Known rows, with every step that occurs
bipu/kilepos: [ -4.4  29.2  20.2  -0.8 -15.4 -11.3   0.3   5.1  14.5  -0.9   1.5  -9.9
   1.7  -5.9  -6.6   0.0  35.5  -2.5   2.5 -12.4   4.2 -31.9  12.6 -16.5
   7.7]
marop/kilepos/bipu/kazepak/luru: [ -9.6  -6.2  33.6 -16.9   4.8   2.5 -14.5 -34.2  -5.7   3.6 -19.7   6.7
  35.4  17.3  -2.4   5.7 -23.2  -3.6  14.0  32.7  23.6 -18.3   7.0   3.2
   3.2]
zana/bipu/luru/kazepak: [ -7.4  -3.6  12.5   9.6  -0.4   4.2  29.7  -9.3 -13.1 -10.7  17.5  -9.2
  28.1 -24.0 -16.5 -10.7  63.1  14.2  60.5   9.1 -17.6  10.4   5.4 -16.2
 -15.4]
kilepos/kazepak: [  7.4  13.0   9.7   2.9  -2.9 -11.1  -4.4  -9.5   6.1   4.4   2.6  12.0
  32.2  33.4   9.1 -15.3 -34.1   6.2  -0.8  -2.8  12.0  -1.0  10.4   2.1
  -2.6]
marop/bipu: [ -2.6  -2.7  44.5   2.5  -6.9 -12.0  -5.9  30.5  -0.3  -6.0 -20.3  -9.2
  17.2  29.5 -10.9  -4.1   5.0  -3.1  -0.5   3.3   6.7   2.8  12.4  -7.2
 -52.6]
zana/bipu/luru/kazepak/kilepos/marop: [-14.9  -8.4   2.5   4.3  11.4  -1.5  11.9   7.9 -18.0 -21.9  23.4 -23.3
  33.6 -27.0   2.9 -31.1  47.7  -7.3  23.7   8.4  -7.0  11.2  -5.4  37.4
  -1.4]
bipu/kilepos/marop/kazepak: [ -4.3  23.2 -10.3  -8.1   3.9 -29.5  30.1  -8.2   8.7   8.5  -7.6 -28.7
  32.9  -3.3 -29.7 -26.1   4.6  -4.0 -11.1 -16.9  15.5 -23.3  -2.2  44.6
   2.6]
marop/kazepak: [  4.6   4.7   6.6  -4.4   4.0 -16.6  25.1  -6.7   2.3  15.7  -2.9 -21.9
  25.8   5.3 -25.1 -31.8  -8.4   8.0  -5.6   5.5  16.0  -7.3   9.1  22.0
 -19.4]
bipu/luru: [-10.3  -4.8  16.1   8.4   7.3  -4.1   8.8  -4.8 -14.2 -12.3  17.6  -3.6
  26.6   7.6  -6.4   4.1  46.1  -0.8  12.1  16.5  -7.4 -14.8  -0.8  -1.8
  -2.9]
zana/bipu/luru/kazepak/marop: [ -8.9  -2.5  19.6   6.9   7.8  15.0  21.0  -7.0 -17.5 -26.5  17.7 -25.2
  48.4  -5.7   8.5 -24.7  62.7   5.0  34.4 -15.4 -21.6  17.7  13.8  -6.9
  -7.0]
bipu/luru/kazepak: [ -5.6  -4.7   4.2  -2.5   7.2  -0.6  25.3   9.3 -15.8  -8.8  16.7 -11.5
  18.8   1.9 -14.4   1.2  71.8   8.5  41.3   5.9 -18.7  -4.1   5.1  -6.2
 -17.0]
luru/kazepak/marop/kilepos: [  0.1  -1.7   9.7  -6.4  21.6   5.8  38.2  17.2  -2.0  -9.5  -2.1 -36.4
  26.7  19.6  -6.2 -27.6  33.5  -6.1  -8.5 -31.6  -7.1  -4.4  12.4  33.2
  -5.4]
kazepak/kilepos/bipu: [ -1.6  -6.0  57.3 -15.1  -7.3   3.3 -40.4  -2.9   2.7  -6.2   4.9 -17.6
  16.4  30.1  21.9 -17.3 -27.1  -2.6 -22.3  29.5  27.8   9.7  20.1 -11.3
 -26.6]
luru/kazepak/kilepos/bipu: [  0.4  -6.2  49.9 -21.0  -6.7   6.1 -28.8   6.0  -0.3  -5.8   5.6 -22.6
  12.2  28.0  16.5 -17.2  -8.6   3.1  -3.2  24.8  20.2  15.7  21.5 -13.2
 -33.3]
bipu/luru/kazepak/kilepos/marop: [-14.3  -8.6  -2.3  -5.3  17.8  -5.6   8.3  23.6 -20.0 -20.7  22.4 -25.5
  25.3  -7.9   4.3 -22.6  51.8 -11.9   6.4   4.6  -7.7  -0.9  -5.9  44.4
  -1.3]
marop/bipu/kilepos: [ -6.5  26.5  36.8   0.3 -19.2 -12.5  -2.0  23.1  14.9  -3.8 -19.7  -9.8
   2.4  19.3 -14.4   6.4  31.1  -7.6   4.6 -10.0  10.5 -24.5  12.6 -21.0
 -27.5]
zana/kilepos: [ -1.5  -7.3  28.5  18.0 -15.9 -23.7  -1.8  10.6  11.1   1.4  28.4 -14.4
  35.2 -54.2  -7.7 -15.5  27.1   3.7 -27.9  14.9  13.8 -24.3  10.0 -15.3
 -34.7]
marop/kilepos/kazepak/zana: [ 12.8  -4.2   6.6  -3.4   2.2 -17.7  31.7   6.1   9.3  13.5  -8.5   9.3
   5.6  38.1   4.4 -26.7 -11.3  -5.1   0.1 -36.5  29.0  -4.8   6.6  35.4
  19.1]
kilepos/bipu: [  0.9  -1.5  54.1 -15.0 -10.4 -11.9 -30.0 -16.2   7.9  -3.8  -6.0 -10.2
  29.2  30.3   6.9   0.2 -33.5   5.0 -16.1  12.4  17.2   5.9  18.7 -18.2
 -24.6]
marop/kazepak/luru: [ -0.6   2.0  20.5 -13.0   5.7  -0.5   7.5   1.0  -1.0   7.1  -4.5  -8.8
  31.0   1.7 -26.7 -21.2   3.2   3.8  20.1  23.0  15.5 -25.4  15.7  14.6
   4.4]
bipu/kazepak: [ -7.5  -1.2   7.3   3.3  -1.4 -13.3  -2.5 -34.9 -14.4   7.7  -3.5   2.9
  24.0 -11.8   9.7  -4.3   0.7   2.7   5.0  15.2   6.5  -0.5  -1.9   0.2
 -11.3]
luru/kazepak: [  2.2   0.7  12.2  -8.8  -0.1  -5.9  15.8  19.6  -4.9  -1.1   8.0 -17.6
  10.8  -6.1 -10.5 -11.7  44.1  11.2  27.9  -6.2 -13.8   2.7  15.7  -6.8
 -21.4]
luru/kazepak/zana/kilepos/marop/bipu: [ -5.6 -16.0  28.5   3.2  -8.5 -36.8  15.3  45.4   1.4  -7.2  -9.7 -18.2
  32.1  -9.9 -16.1 -12.0  39.4  -9.6  -3.1 -19.9  13.1  -1.1   1.2  21.3
 -54.3]
zana/kilepos/bipu/kazepak: [ -8.5  -8.4  33.4   1.2 -16.8 -23.5 -22.8 -50.8  -0.5  10.4  -0.7   0.5
  46.4 -19.6  13.3   2.4 -26.7   5.0 -21.1  32.0  31.2  -2.3   1.4 -20.9
 -40.2]
luru/kazepak/kilepos: [ -0.8  -5.0  18.7  -6.5   3.8  12.7  -1.1  34.6 -10.3  -5.1  21.2 -24.3
  -4.5  -6.3   9.9 -33.2  44.6   0.3  13.5  16.1   2.1   5.7  16.0   6.7
 -20.7]
luru/kazepak/zana/bipu/kilepos: [ -0.4  21.4  23.1   4.7 -27.2  -7.1  26.7  -6.0  14.9   1.8   0.2  -6.1
  -1.8 -38.3  -8.4 -19.3  52.3   6.2  50.9 -29.8   8.6  -5.0  14.4 -22.1
  12.1]
zana/kilepos/kazepak/marop: [  1.8   6.2  20.9  13.6  -2.7  -6.5  -5.5  -5.5   5.0 -11.4  20.0 -11.0
  63.4   6.6  24.3 -31.7  -5.4  -0.7 -30.9 -17.9  12.8  -3.4  16.6  -0.8
 -11.5]

Rows
[  1.2  -3.4  45.0 -15.9   2.5 -10.6  -4.3 -13.2  13.1   1.4 -16.0 -17.1
  25.6  42.2  -6.1  -3.6 -38.2  -2.4 -26.2   5.1  23.4  -3.6  12.7   7.8
 -21.1] : marop/kilepos/bipu
[-17.0  -7.2  25.1  -6.7   4.4  -7.9 -14.2  -5.6 -16.2  -6.3 -23.0   7.6
  40.3   4.1  -5.9   4.7   3.8  -9.9  24.7  23.7  10.3 -13.9  -0.6  15.5
  -9.9] : kilepos/marop/bipu/kazepak/luru
[  8.3  14.2  21.6  -3.6 -18.6 -20.7  13.0  14.2  15.0   9.5 -18.8  14.5
  -1.2  43.6   6.4 -10.9   4.1  -5.7  14.2 -38.0  32.2  -8.6  11.8   1.8
   2.9] : marop/bipu/kilepos/kazepak/zana
[ -8.7  -5.5   1.3  -8.4  12.4  -8.9   1.9  29.3 -13.1 -15.2  16.7 -29.4
  20.2 -13.1   6.9 -30.6  35.8  -9.8  -1.3  -3.1  -4.2   3.3   1.1  44.2
  -4.7] : luru/kazepak/kilepos/marop
[ -6.7  -4.8  23.3  -9.7   2.2 -13.1  -3.8 -51.6  -2.9  11.3 -22.6  -3.0
  31.4  23.0   5.8   1.9 -41.1  -1.3 -13.5  18.5  26.3   1.6  -2.0   8.7
 -19.7] : marop/kilepos/bipu/kazepak
[ -3.9  -7.6  12.2  19.7   2.0  -2.8  39.8 -28.8  -4.5  -3.8   7.0  11.6
  31.7   5.0  -6.1 -19.9  21.1   0.3  38.4  -3.9  14.1   3.2  -5.2  13.9
  15.5] : marop/kilepos/kazepak/zana/bipu/luru
[-11.4  -5.9  30.8  19.8   1.5  -4.7   4.3   5.5  -9.6 -20.0   5.8  -4.0
  59.5  33.3   2.2  -3.2  32.4  -8.6  -5.4   7.7   9.7  -7.0   1.8  -6.4
 -40.6] : zana/kilepos/kazepak/marop/bipu/luru
[ -1.1   1.2  19.3  -6.8   8.2   6.7   9.6  15.8 -10.7 -18.9  10.6 -31.6
  33.9   6.9  13.1 -24.1  48.2   3.4   7.7 -28.9 -17.8  10.8  21.9  -0.4
 -10.5] : luru/kazepak/marop
[ -7.7  -2.7  30.3  -9.2  -7.9 -14.0 -23.7 -53.0  -7.8   7.5 -14.7   3.1
  34.4  13.3  16.4   5.5 -36.2   4.3  -5.0  24.5  21.6   9.3   2.9 -12.9
 -23.9] : kilepos/bipu/kazepak
[  2.4  12.0  17.7   2.2   5.8   2.1  -6.5  -8.1  -2.3 -14.2   6.2  -8.4
  51.4  39.2  28.8 -28.4 -14.7  -1.2 -14.9 -26.3   2.3   8.1  18.1   7.4
   4.9] : kilepos/kazepak/marop
[ -2.8  24.9  31.1  -7.0 -10.3   2.8 -14.3  10.4  12.0  -2.8 -17.6  18.7
  26.9  39.3  -8.0   3.1  -5.0  -4.6  29.4   7.8  20.2 -32.3  16.9 -12.3
   5.4] : marop/bipu/kilepos/kazepak/luru
[-11.4 -10.6  42.8  -3.7   3.0   7.0 -21.5 -12.9 -11.7 -15.1  16.1  -8.9
  26.3  35.2  12.0  -0.4  14.9  -5.6  -3.0  38.7  15.9  -1.4   5.4  -7.7
 -15.5] : kazepak/kilepos/bipu/luru
[  2.0  -3.4  45.5 -18.9  -3.5  -1.1 -22.5 -10.8   4.1   5.3  -2.2 -25.1
  22.4  36.0   6.9 -30.6 -42.0   0.1 -24.1  32.0  39.3   9.7  18.2   5.5
 -33.1] : marop/kazepak/kilepos/bipu
[ -4.0 -19.1  11.6  -9.1   2.8 -20.5  36.2  31.2 -14.7  -7.6  -4.8  -8.2
   8.1  17.2  -9.4  -6.1  73.4  -5.9  37.3 -31.0   0.6   5.8  -0.4  25.9
 -11.0] : kilepos/marop/bipu/luru/kazepak/zana
[ 12.3  -2.3  13.6  -2.2  -7.9 -19.0  12.0   3.2   5.1   9.8  -1.7  15.6
   8.1  29.5  14.8 -22.3  -7.5   1.0   8.6 -29.7  24.0   2.4  11.5  13.7
  14.6] : kilepos/kazepak/zana
[ -7.3  -7.1  19.5  -1.4   4.5  -1.5  22.9  24.7 -15.9 -11.1  -1.2 -11.0
  19.4  22.0 -20.2   5.6  67.2   4.1  42.4   7.4 -12.9   1.6   5.6  -9.6
 -43.3] : marop/bipu/luru/kazepak
[  1.7  -6.9  15.5   9.0  -9.4 -21.6  37.2 -23.4   3.0   6.6  -2.3 -11.5
  32.1 -38.5 -12.9 -49.9  -0.8   6.2  30.4 -21.3  20.0  20.9   3.5  28.8
   5.0] : kilepos/marop/kazepak/zana/bipu
[-10.2  -5.9  21.7  14.5  -5.6  12.0 -10.4 -28.1 -15.7   0.1  12.1  -5.4
  17.0 -35.1  24.9 -38.1   1.0  -1.1  15.5  38.3  19.3  18.7   2.1   1.1
 -12.4] : zana/bipu/kazepak/kilepos
[-10.8  -4.8   9.1  -2.6  11.3 -11.6 -10.7  20.8 -10.4 -16.1  17.2 -24.0
  24.2 -10.3  12.7 -29.8  16.0 -15.2 -20.0   2.2   3.1  -2.1  -0.7  46.6
   4.2] : kazepak/kilepos/marop
[-11.5  -3.9  20.2  -6.7   2.2   2.3 -13.5 -20.9 -14.4   0.9  -4.8  11.0
  29.0 -12.0   0.4   1.2  10.6  -0.4  29.1  31.1   8.0 -19.7   6.8  -2.2
   9.6] : bipu/kazepak/luru
[  0.9 -18.3  21.0  -6.9  -1.9 -11.9  33.4  30.8 -12.0  -2.4  -4.0  -3.9
  -2.4  20.1  -8.5  -5.4  73.4  -0.8  43.0 -23.4   4.0   5.5   6.9   3.6
 -18.1] : marop/bipu/luru/kazepak/zana
[ -1.2   3.4  -8.1  -7.7  12.3 -29.7  28.3  -6.7  -1.0   7.5  -3.8 -28.4
  42.5  -1.9 -25.7 -33.9 -10.2  -0.3 -14.4  -8.0  11.1  -6.6  -1.9  54.2
  -8.7] : kilepos/marop/kazepak
[ -5.9  -0.1   8.6 -15.3  12.8 -11.0  10.7   1.9  -3.6   0.9  -5.1 -14.0
  44.1  -2.0 -27.8 -22.5   1.6  -2.9  14.0  12.3  11.9 -25.0   7.0  40.7
  11.5] : kilepos/marop/kazepak/luru
[-10.7   0.7  22.8  14.5  -0.4   6.1   0.2 -48.0 -16.2 -13.8   1.8 -12.3
  55.1 -22.0  27.5 -30.2   3.5   1.8   9.4  -7.1  -0.7  23.0   8.3  -3.3
  -2.1] : zana/bipu/kazepak/marop
[-14.8  -7.5  36.4  10.0   8.7   2.8   3.7  13.5 -18.4 -25.7  -2.7 -13.2
  41.8  42.2  -0.4   1.6  48.7 -10.7   5.3   2.8  -5.1  -0.3   4.0  -2.2
 -30.3] : kazepak/marop/bipu/luru
[ -1.5  30.1  20.3  10.5  -8.6   5.5  -0.2 -23.4   9.4 -14.9   3.4  -5.5
  49.7  18.1  23.7 -30.4  -6.5   0.3   5.2 -32.4   6.6   3.7  18.7 -10.3
  15.1] : zana/bipu/kilepos/kazepak/marop
[ -8.6  -8.5  19.5   7.5   3.0  20.6  10.1  11.2 -17.3 -12.9  28.7 -18.6
   9.9 -18.2   5.9 -32.5  59.0   2.6  40.1  28.8  -1.0  12.5   7.6  -1.4
 -15.7] : zana/bipu/luru/kazepak/kilepos
[  8.8 -12.7  15.5 -12.6  -5.9 -14.4  29.1  26.8  -3.8   5.3   3.4  -9.2
  -9.1  -3.2  -0.7 -19.1  54.9   4.7  32.0 -33.9   3.1   5.8  15.2   6.9
  -0.8] : luru/kazepak/zana
[-10.8  -8.6  42.1  -7.7 -10.4  -5.8 -30.2 -33.9  -3.3   2.9  -3.0   9.1
  47.0 -16.6   2.9   7.1 -11.5   1.1   8.5  43.7  27.8 -20.9   9.1 -19.4
 -12.9] : zana/kilepos/bipu/kazepak/luru
[ -5.1  -6.6  23.9 -13.2   1.8  -2.4   7.7  -4.4 -10.4  -9.6   8.3 -12.0
  26.3  23.1  -8.9   8.0  42.1   9.5  31.5  11.7  -6.5   4.0   8.9 -16.8
 -26.1] : kilepos/bipu/luru/kazepak
[  0.3   2.7  25.1   4.8  -8.3  -5.4 -13.8   2.4   8.8   0.7  13.2  15.8
  47.2  -7.7  -3.4 -10.6  -6.9   2.8   8.2  24.9  21.8 -32.0  15.3  -8.8
   2.0] : zana/kilepos/kazepak/luru
[ -6.4  -4.2  10.9  -6.0   5.5 -18.6  11.5   3.6   1.9   2.9   5.4 -15.3
  53.4 -28.3 -30.7 -24.4  10.0  -2.7   1.7  18.7  19.9 -34.3   5.1  34.0
   0.2] : zana/kilepos/marop/kazepak/luru
[  3.4  36.3   5.9   1.9 -13.5 -10.9  -2.4 -10.9  18.0   6.0  -1.5  12.1
  20.2  30.9   4.8  -6.3 -15.2   1.8   3.3 -13.3  16.7 -21.2  10.5  -9.1
  10.0] : bipu/kilepos/kazepak
[ -8.6  -9.0  32.6  -4.4  10.7  -3.8   6.5 -21.6  -3.6  -9.3  -1.5  -8.9
  33.9  42.8 -10.3   9.9   6.8  -5.2  -6.2  18.7  11.9 -12.5  -0.4   6.1
 -11.0] : marop/kilepos/bipu/luru
[ -0.1 -13.8  11.5  -2.8  -6.5 -21.2  14.1 -18.2 -11.3  12.9  -6.7   7.4
   2.3  -8.2  15.7 -12.3  19.7  -1.4  12.9 -16.0  19.5   3.6   0.9  12.7
   7.7] : bipu/kazepak/zana
[ -9.5   0.0  15.3   2.8   7.3   1.4  -5.5 -28.0 -18.8 -11.7   1.8 -15.1
  45.0   1.7  28.9 -20.2  11.2  -3.8 -10.9 -10.4  -1.8   9.0   8.1   5.7
  -1.9] : bipu/kazepak/marop
[-13.0  -8.6  32.7  10.0   3.6  -6.1   5.7  13.1 -14.1 -14.7  -4.1  -2.3
  27.7  34.2 -14.0  10.7  41.5  -5.8  14.7  18.5  -1.5  -7.3  -0.4  -5.4
 -37.1] : marop/bipu/luru
[ -6.4  30.0  28.5  13.9 -25.3  -4.4   5.7 -18.9  17.4  -3.8   3.3  -6.2
  14.1 -36.6  -9.0 -13.4  25.1   4.6  28.2  -7.9   5.3 -13.2  12.5 -28.5
   6.9] : zana/bipu/kilepos
[  5.3 -10.1  -0.2 -11.4   4.1 -33.9  37.8   6.3  -0.9  12.1  -6.2 -17.2
  16.7   1.2 -13.1 -36.6  10.7  -4.5  -1.9 -34.7  23.0  -1.9   1.1  55.3
   9.9] : kilepos/marop/kazepak/zana
[  1.0   8.0  22.7  -6.3   0.8   4.0 -15.3   0.2   2.0  -2.0   0.1  19.1
  35.4  24.7   0.6  -8.0 -16.8   2.4  25.0  15.6  12.4 -20.6  16.6  -0.7
  16.8] : kilepos/kazepak/luru
[ -9.4 -12.0   7.0  14.6   1.5 -14.2  41.4 -29.9 -12.1  -6.7   9.4  -5.5
  41.7 -21.1 -16.0 -26.8  35.8   0.3  37.9  -4.1   9.0   7.0  -9.6  27.6
  11.4] : kilepos/marop/kazepak/zana/bipu/luru
[  5.5 -16.7  51.5  -9.8 -23.8 -26.0  -8.4  -0.8  15.1   5.1   8.2 -13.0
  27.6 -11.1   2.6  -8.7   6.4   6.7 -13.4   1.1  32.9  -0.5  18.5 -23.2
 -39.8] : luru/kazepak/zana/kilepos/bipu
[ -8.4 -12.7  25.0  19.6  -5.7  -3.1  24.2 -22.6 -11.0 -10.2  15.6   4.6
  25.6 -21.1  -3.4 -14.8  47.2   3.1  45.2   3.3   3.3   7.0   0.0  -5.1
   9.8] : kazepak/zana/bipu/luru
[ -7.7  -7.6  31.8  -1.2   2.9   1.7   3.6  -2.5  -9.3 -22.9  21.2 -29.9
  56.8   4.9  10.7 -11.6  53.3   2.0  -1.1  -6.1  -4.4   2.9  15.2 -14.4
 -27.0] : zana/kilepos/bipu/luru/kazepak/marop
[ -8.7 -18.4  -0.3   7.1  -0.1 -37.6  27.4  17.0  -5.1  -9.2  26.4 -16.8
  40.6 -46.3  -9.4 -13.7  68.0  -7.9  -4.0 -19.4   5.1 -16.4  -8.7  33.8
  -6.8] : bipu/luru/kazepak/zana/kilepos/marop
[-18.2  -8.9  20.8   7.7   9.9 -16.6   7.7  13.7 -16.6 -21.6  -5.4  -7.3
  40.4  29.2 -14.8   9.6  39.9 -12.5   6.9   8.1  -4.4  -7.3  -9.8  19.7
 -27.0] : kilepos/marop/bipu/luru
[ -1.3  -1.2  17.6  -0.1  20.7   3.2  26.1   8.4   0.6 -11.0  -2.7 -31.3
  30.3  22.4  -0.4 -27.6  13.2 -11.5 -26.8 -27.5   0.5 -10.4  10.6  36.5
   3.4] : kazepak/marop/kilepos
[  0.6  -1.2  15.3  -3.5   6.4   4.0   6.4  13.1  -4.9   8.7  12.6 -28.5
   8.5   3.8  -1.5 -49.6   1.5  -2.6 -12.7  25.9  26.1  -2.2  11.3  28.2
 -19.2] : marop/kazepak/kilepos
[ -8.0  15.7   3.7  -0.1 -11.7 -23.5  26.8  -1.4   7.1  -9.5   0.6 -14.8
  21.6 -38.3  -9.2 -19.6  46.4  -4.1  32.2 -40.9  -0.5  -4.2  -0.4  21.2
  21.2] : luru/kazepak/zana/bipu/kilepos/marop
[  4.4  -9.6  27.7   8.9 -17.4  -5.7  30.3  -6.4   0.8   0.7   6.0  -5.0
  11.5 -42.0  -3.2 -36.1  33.7  13.6  57.0 -19.8   3.4  26.6  14.8 -10.3
  -2.6] : luru/kazepak/zana/bipu
